Known rows, with every step that occurs
G T R A N S: [-0.48 -1.25 -1.39 -1.70  2.26 -1.46 -0.92  1.67  2.67 -0.04 -1.56  4.11
 -0.59 -3.95 -2.14 -0.03 -1.87 -0.75 -0.63 -0.64  3.61 -1.68 -0.02  3.13
 -1.61 -0.24]
Z A N S: [-0.68 -1.10 -1.26 -1.45  0.17  0.56  1.65  0.87  1.30 -2.40 -2.72 -0.32
 -0.28 -0.48 -1.01 -1.13 -1.48  0.23 -0.49 -1.82 -2.85 -2.39 -1.29 -0.30
  0.47  0.18]
S Z: [-0.59 -2.81 -0.85  0.16  0.47 -0.14  0.13 -1.56  0.15 -0.96 -0.05  0.32
 -1.23  0.47 -0.71 -1.90  0.72 -2.27  0.09 -1.54  0.45  1.29  0.13 -0.78
  0.88  2.81]
X A W S: [-0.28  0.70 -0.02  0.14 -2.09  2.12 -0.77 -2.20 -0.78 -2.16 -0.09 -2.29
 -1.13  0.61 -1.41 -1.02 -2.08  0.57  1.64 -1.16  0.34  2.05 -0.64  2.48
 -0.40 -1.65]
Z A W S N T: [-1.01  0.44  0.97  0.43 -0.73  0.42 -0.97  2.31  1.23 -2.15 -0.96  2.09
 -2.31  0.69 -1.93 -1.03 -2.14  1.58 -2.42  2.03  0.41  1.70 -1.13  1.54
  2.46 -1.01]
N T Z A: [-0.81 -1.10 -0.56  0.60 -1.14  0.28 -1.31  2.61  0.63 -2.18 -0.75 -0.79
 -1.81  0.57 -0.46 -2.87  1.70 -0.31 -1.23  0.20  3.28  0.60 -0.15 -2.98
  0.79  4.83]
W S: [-0.58 -1.02 -1.12 -0.75 -1.09 -0.28 -0.46 -1.69 -2.40 -1.13  0.43 -1.19
  0.27  0.19 -2.00 -1.46  0.00 -0.95  0.20 -0.90 -1.87  2.85  0.33  2.04
  0.75  0.35]
Z A: [-0.50 -0.20 -0.61 -0.50 -1.69  0.57 -1.18 -2.73  0.83 -1.86  0.11  0.28
 -1.50 -0.37 -0.31 -2.12 -0.09 -1.95 -0.88 -2.12  0.55  2.42 -0.92 -1.06
  1.84  2.31]
X T Z A R: [ 0.36  1.22 -1.84  0.48 -2.22  0.71  0.62 -0.66 -2.22 -2.87  3.63 -1.90
 -0.86 -0.04 -1.09 -3.36  3.27  0.46  0.24 -2.14  6.07 -0.34 -0.21 -4.21
 -2.16  3.78]
G T W S: [ 0.11 -2.04 -0.68 -1.28 -0.68 -0.01 -1.92  2.01 -3.13 -1.85 -0.75  1.60
 -3.34  2.12 -1.86 -1.34  0.28 -0.09  0.08  0.92 -3.40  3.05  1.19  2.71
 -0.19  0.52]
Z A W S: [-0.54  0.81  0.18 -0.27 -1.56  1.48  0.23 -1.86 -0.43 -2.02 -1.79 -1.20
 -1.11  0.79 -1.55 -1.23 -1.89 -0.84  0.21 -1.79 -1.70  2.86 -0.99  2.65
  1.37 -0.82]
A N T: [-1.38 -2.23 -1.56 -1.42 -0.07 -0.03 -2.67  4.49  0.97 -1.62 -1.56  2.27
 -1.25 -0.05 -1.38 -2.03 -1.10  0.75 -0.85  1.44 -0.78 -0.40  0.56  0.82
  0.31  1.52]
S R A: [-1.28 -2.10 -0.77 -0.29 -0.66  0.59 -1.91 -2.61  1.91  1.62  2.62  0.57
  0.99 -1.91 -1.34 -2.06 -2.51 -2.21 -0.11 -0.68  2.37  2.00  0.31  1.66
  1.66  2.74]
N T R A W S: [-1.13 -0.07 -0.47  0.08  0.77 -0.21 -2.02  2.26  1.61  0.78 -0.58  2.86
 -0.24 -1.43 -3.11 -0.66 -2.74  0.22 -0.60  0.76  3.82  3.89  0.34  3.84
 -1.19 -0.15]
T Z A: [-0.38 -0.97 -0.57  0.43 -1.64  0.35  0.34 -1.77  0.22 -2.21  0.19 -2.41
 -0.61 -0.01 -0.15 -2.43  1.54 -1.52 -0.67 -2.17  2.96  0.99 -0.52 -2.03
  0.91  4.13]
S W: [-0.70 -3.29 -1.54 -0.71  0.05  0.22 -2.16 -2.27 -0.07  1.25  1.10  1.48
  1.29  0.87 -0.77 -1.97 -0.10 -2.74 -0.88 -0.27 -1.57  2.32  0.34  0.97
 -0.04  3.87]
N T R A W S Z: [-1.06 -0.54 -0.27  0.54  2.21 -0.60 -0.54  1.56  1.55  0.83 -1.81  2.16
 -0.78 -0.52 -2.96 -0.76 -2.09 -0.57 -0.18 -0.32  3.79  2.69  0.15  2.42
 -1.48  0.84]
G T R: [ 0.16 -0.83 -0.73 -1.39 -1.30 -1.85 -3.81  1.19 -0.07  0.25 -1.00  3.93
 -3.06 -2.59 -0.82 -1.34  0.45 -1.96 -0.74 -0.53  4.74  2.55  0.34  2.09
  0.66  1.50]
R A: [-1.14 -1.95 -1.11  0.26  0.57  0.58 -1.23 -3.82  2.56 -0.19  3.27  1.47
  0.27 -1.61 -1.32 -1.58 -0.92 -2.20 -0.68 -1.28  2.88  2.60  0.37  0.89
  0.33  2.08]
X T Z A: [ 0.24 -0.16 -0.37  0.55 -2.45  1.04  0.46 -0.33 -1.23 -2.33 -0.39 -0.93
 -0.48  1.14 -0.58 -2.69  2.77 -0.03 -0.59 -3.28  5.24 -0.46  0.01 -3.65
 -0.57  3.98]
N S X: [-0.71 -4.41 -1.38 -0.22 -0.25  0.92  1.24  0.40  3.86  1.83 -2.29 -1.47
 -0.07  0.04 -0.86 -1.30 -0.47  0.32 -0.91  0.26 -0.04 -0.67 -0.27 -1.79
  2.01  0.07]
W S N T: [-1.09 -1.02 -0.45  0.04 -0.31 -1.25 -1.72  2.61 -0.96 -1.28  1.36  1.75
 -0.67  0.13 -2.38 -1.32 -0.49  1.47 -2.50  2.80  0.28  1.73  0.17  0.98
  1.80  0.31]
G T W S N: [ 0.02 -2.04  0.20 -0.52 -0.66 -0.99 -1.60  1.93 -2.39 -2.14  1.30  3.25
 -3.50  1.53 -1.96 -0.74 -0.08  0.61 -2.24  2.10 -1.29  1.99  0.63  2.93
  0.69 -0.18]
A R: [-0.41 -0.96 -2.67 -0.57 -0.76 -0.14 -1.41 -1.31 -0.76 -1.22  4.95 -0.11
 -1.07 -1.52 -1.35 -2.49  0.32 -1.14  0.61  0.68  1.47  2.47  0.18  0.29
 -0.47  1.65]
N S: [-0.53 -3.52 -1.10 -0.23  0.36  0.55  0.76  0.49  0.06 -0.76  0.37  0.23
 -0.05  0.11 -1.07 -1.04 -0.81  0.30  0.24  0.34 -1.16 -0.08  0.14  0.38
  0.48  0.67]
T G: [-0.66 -2.53 -1.28 -0.28 -2.55  0.25 -3.05 -1.01 -0.29 -0.09 -0.02  1.64
 -1.67 -0.81 -0.60 -1.94  2.58 -2.17 -0.87 -0.45 -0.92  0.70  0.60  1.43
  1.86  2.66]
X A N: [-0.56  0.40 -1.24 -0.96 -1.75  1.04 -1.61 -1.22  0.64 -2.85  0.02 -0.86
 -0.53 -0.70 -0.51 -1.76 -1.09 -0.08  0.60 -2.01  0.47 -0.78 -0.94  0.05
 -0.81  0.75]
G T R A: [-0.34 -0.56 -0.75 -0.99  0.32 -1.54 -3.55 -1.24  2.43  0.98  1.14  4.75
 -1.80 -3.79 -1.44 -1.11 -0.62 -3.04 -1.16 -1.04  6.59  3.13  0.27  2.17
 -0.16  1.86]

Rows
[-0.74 -2.00 -1.59 -0.47  3.39 -1.43  2.63 -0.23  2.66  0.39 -1.74  1.13
  1.29 -2.49 -2.08 -0.16 -1.72 -0.95 -0.10 -2.78  2.11 -2.17 -0.64  0.61
 -2.49  1.41] => T R A N S Z
[-0.25  1.85 -2.16 -0.33 -0.16 -0.84  1.57 -3.69 -2.49 -2.61  1.80 -3.35
 -1.08 -0.49 -2.08 -2.43  1.28 -2.01  0.72 -2.21 -1.31  2.46 -1.41 -1.71
 -0.10  1.73] => W S Z A R
[-0.52 -0.95 -0.53  0.03  0.40  0.26  0.18  2.98 -2.05 -3.13 -2.99  0.11
 -3.28  4.04 -1.62 -2.22  0.69  0.69 -0.56 -0.09 -4.19  2.62 -0.36 -2.46
 -0.28  2.98] => N T W S Z A
[ 0.11  0.52 -0.80  0.15 -3.16  0.84  1.79 -0.94  0.05 -0.18 -3.56 -4.75
  0.67  1.45 -1.45 -2.56  3.27  0.61 -1.21 -3.80  3.76 -0.15 -0.50 -4.48
  0.89  2.63] => W S X T Z A
[-1.39 -1.60 -1.52 -0.87  0.97  0.25 -0.87 -2.11  2.92 -1.03  1.45  1.30
  0.96 -1.80 -1.68 -1.35 -1.68 -1.75 -0.88 -1.89  0.86  0.18  0.25  1.95
 -0.44  1.40] => R A N
[-0.08 -1.03 -1.23 -0.72 -2.31  0.83  0.18 -0.39  0.01  1.36 -2.68 -1.83
  0.76  1.27 -2.19 -1.97  1.41  1.12 -0.81 -2.00  1.20  1.09  0.34 -1.75
  1.12  0.04] => W S X T
[-0.24 -1.43 -0.80 -0.54 -1.51  1.31 -0.22  0.43 -2.90  0.55  1.42  0.44
  1.06  2.27 -2.89 -1.85 -1.74  1.53  0.27 -1.32 -0.50  2.15  1.23  0.96
 -1.74  1.88] => X T W S R A
[-0.68 -2.52 -1.52 -0.74  0.94  0.48  2.46  0.34  0.26 -1.00 -2.48 -2.35
  2.29  0.98 -0.95 -1.53  0.11 -0.98 -0.88 -1.68 -2.58 -4.07 -1.03 -1.09
 -1.56  4.17] => T Z A N S W
[-0.48 -4.08 -0.95  0.27  1.97  0.16  2.34  0.05  0.00 -0.61 -1.30 -0.35
 -0.74  0.61 -0.99 -1.13 -0.14 -0.62  0.54 -0.78 -0.97 -1.27  0.05 -1.22
  0.31  1.52] => N S Z
[-0.31 -0.73  0.54 -0.24 -2.01  1.19  0.14  0.05  2.79 -0.01 -4.98 -3.28
 -3.19  0.30 -1.07 -1.59  0.80 -1.33 -0.90 -1.21  2.85  0.44 -0.70  0.70
  2.59  0.20] => G T Z A W S X
[-0.95 -1.44 -0.37  0.92 -0.33 -1.64 -0.12  3.41 -1.60 -1.56  1.63 -0.87
 -0.30  0.61 -2.24 -1.56  0.96  1.51 -2.19  2.49  2.79  0.15  0.60  0.14
  0.84  2.33] => W S N T Z
[-0.44  0.33 -1.20 -0.44 -3.02  1.04 -0.93 -3.57  1.45  0.07 -1.68 -4.39
 -0.08  0.11 -1.13 -1.88  0.17  0.35  0.01 -1.83  1.01  1.67 -1.29 -1.94
  1.26 -0.04] => W S X A
[-1.09  0.62 -0.74  0.30  0.74 -2.80 -1.96  0.87  1.26  0.62  2.23  3.63
  0.58 -2.96 -3.10 -0.71 -1.56  0.77 -3.27  1.47  5.63  3.11 -0.28  1.67
 -0.14  1.10] => W S N T R A
[-0.75 -0.26  0.33  0.16 -0.53 -1.60 -1.71  4.93  0.18 -0.04 -0.60  3.74
 -1.10 -0.60 -2.50 -0.32 -2.53  2.15 -2.14  2.60  3.52  2.38 -0.32  4.24
  0.63 -1.16] => A W S N T R
[-0.19 -1.65 -0.25 -0.36 -2.22  2.29  0.49  0.64  1.13  1.61 -3.44 -0.91
 -0.07  2.11 -2.23 -1.28 -0.32  1.65 -0.17 -1.63  1.61  0.84  0.38  0.78
  0.77 -1.79] => A W S X T
[ 0.29 -0.82 -2.23  0.64 -1.54  1.34  3.36  1.00  1.48 -0.31  0.25 -4.22
 -0.04  0.19 -1.19 -2.72  2.82  2.29 -0.37 -1.47  5.59 -3.15 -0.90 -6.30
 -1.37  2.14] => N S X T Z A R
[ 0.39 -2.76 -0.75  0.01 -1.68  1.60 -0.61  2.43 -2.20 -1.76  0.49  3.04
 -1.51  3.68 -1.04 -2.08  0.88  1.93 -0.12 -0.97  0.15  1.32  1.43 -1.12
 -2.10  1.99] => X T W
[-0.21 -2.58 -0.39  0.53  0.17  1.83  1.51  1.14  5.99  3.71 -2.69  2.45
  1.01 -0.71 -1.95 -0.26 -2.11  2.17 -0.73 -1.68  7.87 -1.04 -0.19 -0.25
 -1.60 -1.21] => N S X T R A W
[-1.20 -2.43 -0.03  0.57  0.59  1.95 -0.79 -2.44  3.89  0.02  2.59  2.13
 -0.33 -0.74 -1.38 -0.96 -2.90 -1.76 -0.10 -0.69  3.04  2.50  0.51  3.45
  0.13  0.30] => R A W
[-0.40  0.11  0.27  0.51 -1.60  1.27  1.80 -1.10 -1.07 -2.38 -1.57 -4.01
 -0.94  1.10 -1.35 -1.47 -0.23 -0.87  0.38 -2.14  0.76  1.41 -0.46  1.72
  0.46  0.96] => T Z A W S
[-1.56 -0.27 -1.47 -1.87 -0.48 -0.22 -0.44 -1.55 -0.18  0.60  0.13 -1.74
  2.52 -1.87 -2.91 -1.35 -3.18 -1.26  0.06 -1.37 -2.10  0.55  0.15  3.84
  0.76  0.95] => W S R A N
[-0.34  0.55 -0.52 -0.32 -0.46 -0.42  1.39 -3.53 -1.59 -2.34 -1.76 -2.43
 -1.08  0.79 -1.43 -1.86  0.90 -2.54 -0.01 -3.22 -2.12  2.34 -1.16 -1.34
  1.53  2.28] => W S Z A
[-0.86 -1.44 -1.16 -1.20 -0.80  1.00 -1.80  5.57  0.95 -3.44 -2.63  2.43
 -2.87  2.58 -0.81 -2.30 -0.98  1.55 -1.50  0.73 -3.88  0.24 -0.28 -1.03
 -0.64  2.62] => Z A N T W
[-0.70  0.30  0.50 -0.89 -3.07  1.37 -0.38 -0.52 -1.03 -0.20 -2.08 -2.27
 -0.61  0.24 -1.54 -1.55 -3.63 -0.88  0.63 -1.16 -2.31  2.20 -0.97  3.39
  2.74 -0.26] => Z A W S R
[ 0.19  1.02  1.32  1.30 -2.18  1.04  2.35  0.19 -1.27 -2.66 -0.27 -0.88
 -0.26  1.46 -1.94 -1.12  0.33  1.83 -1.83 -1.91  4.87 -1.05 -0.55  0.12
 -0.06  0.17] => X T Z A W S N
[-0.70 -3.56 -1.34 -0.78  2.24 -0.03  2.91  1.50  0.32 -1.57 -2.64 -0.52
 -0.09  0.41 -1.30 -0.85 -0.68 -0.09  0.47 -1.33 -2.81 -3.56 -0.28  0.07
 -0.39  0.55] => A N S Z
[-0.34 -1.39 -0.40  0.39 -1.14  1.48 -0.65 -0.34  6.03  3.44 -1.82  2.84
  0.47 -1.26 -1.60 -1.05 -1.62  0.29 -1.05 -2.64  9.17  1.45  0.02  0.27
 -0.81  0.01] => S X T R A W
[-1.50 -2.98 -1.60 -0.53  1.61  1.05 -1.89  4.31  2.48 -1.81  0.49  3.80
 -0.96  1.37 -1.81 -1.79 -2.01  1.47 -1.33  1.44 -1.58  0.57  1.07  0.78
 -2.16  2.41] => R A N T W
[-0.59 -0.02 -1.29 -2.05  0.79 -1.74 -3.08  0.31  2.78  0.07 -0.72  4.61
 -1.07 -4.12 -1.74 -0.86 -1.25 -2.51 -1.14 -1.71  4.82  0.80  0.20  3.58
 -0.99  1.03] => G T R A N
[ 0.51 -0.41 -1.08 -0.64 -2.15 -0.71 -1.73  1.07 -1.53  0.32 -0.53  3.39
 -0.04 -0.52 -1.30 -1.68  0.85  0.64 -0.28 -2.40  5.83  1.68  0.54 -0.28
 -1.36  1.77] => X T R
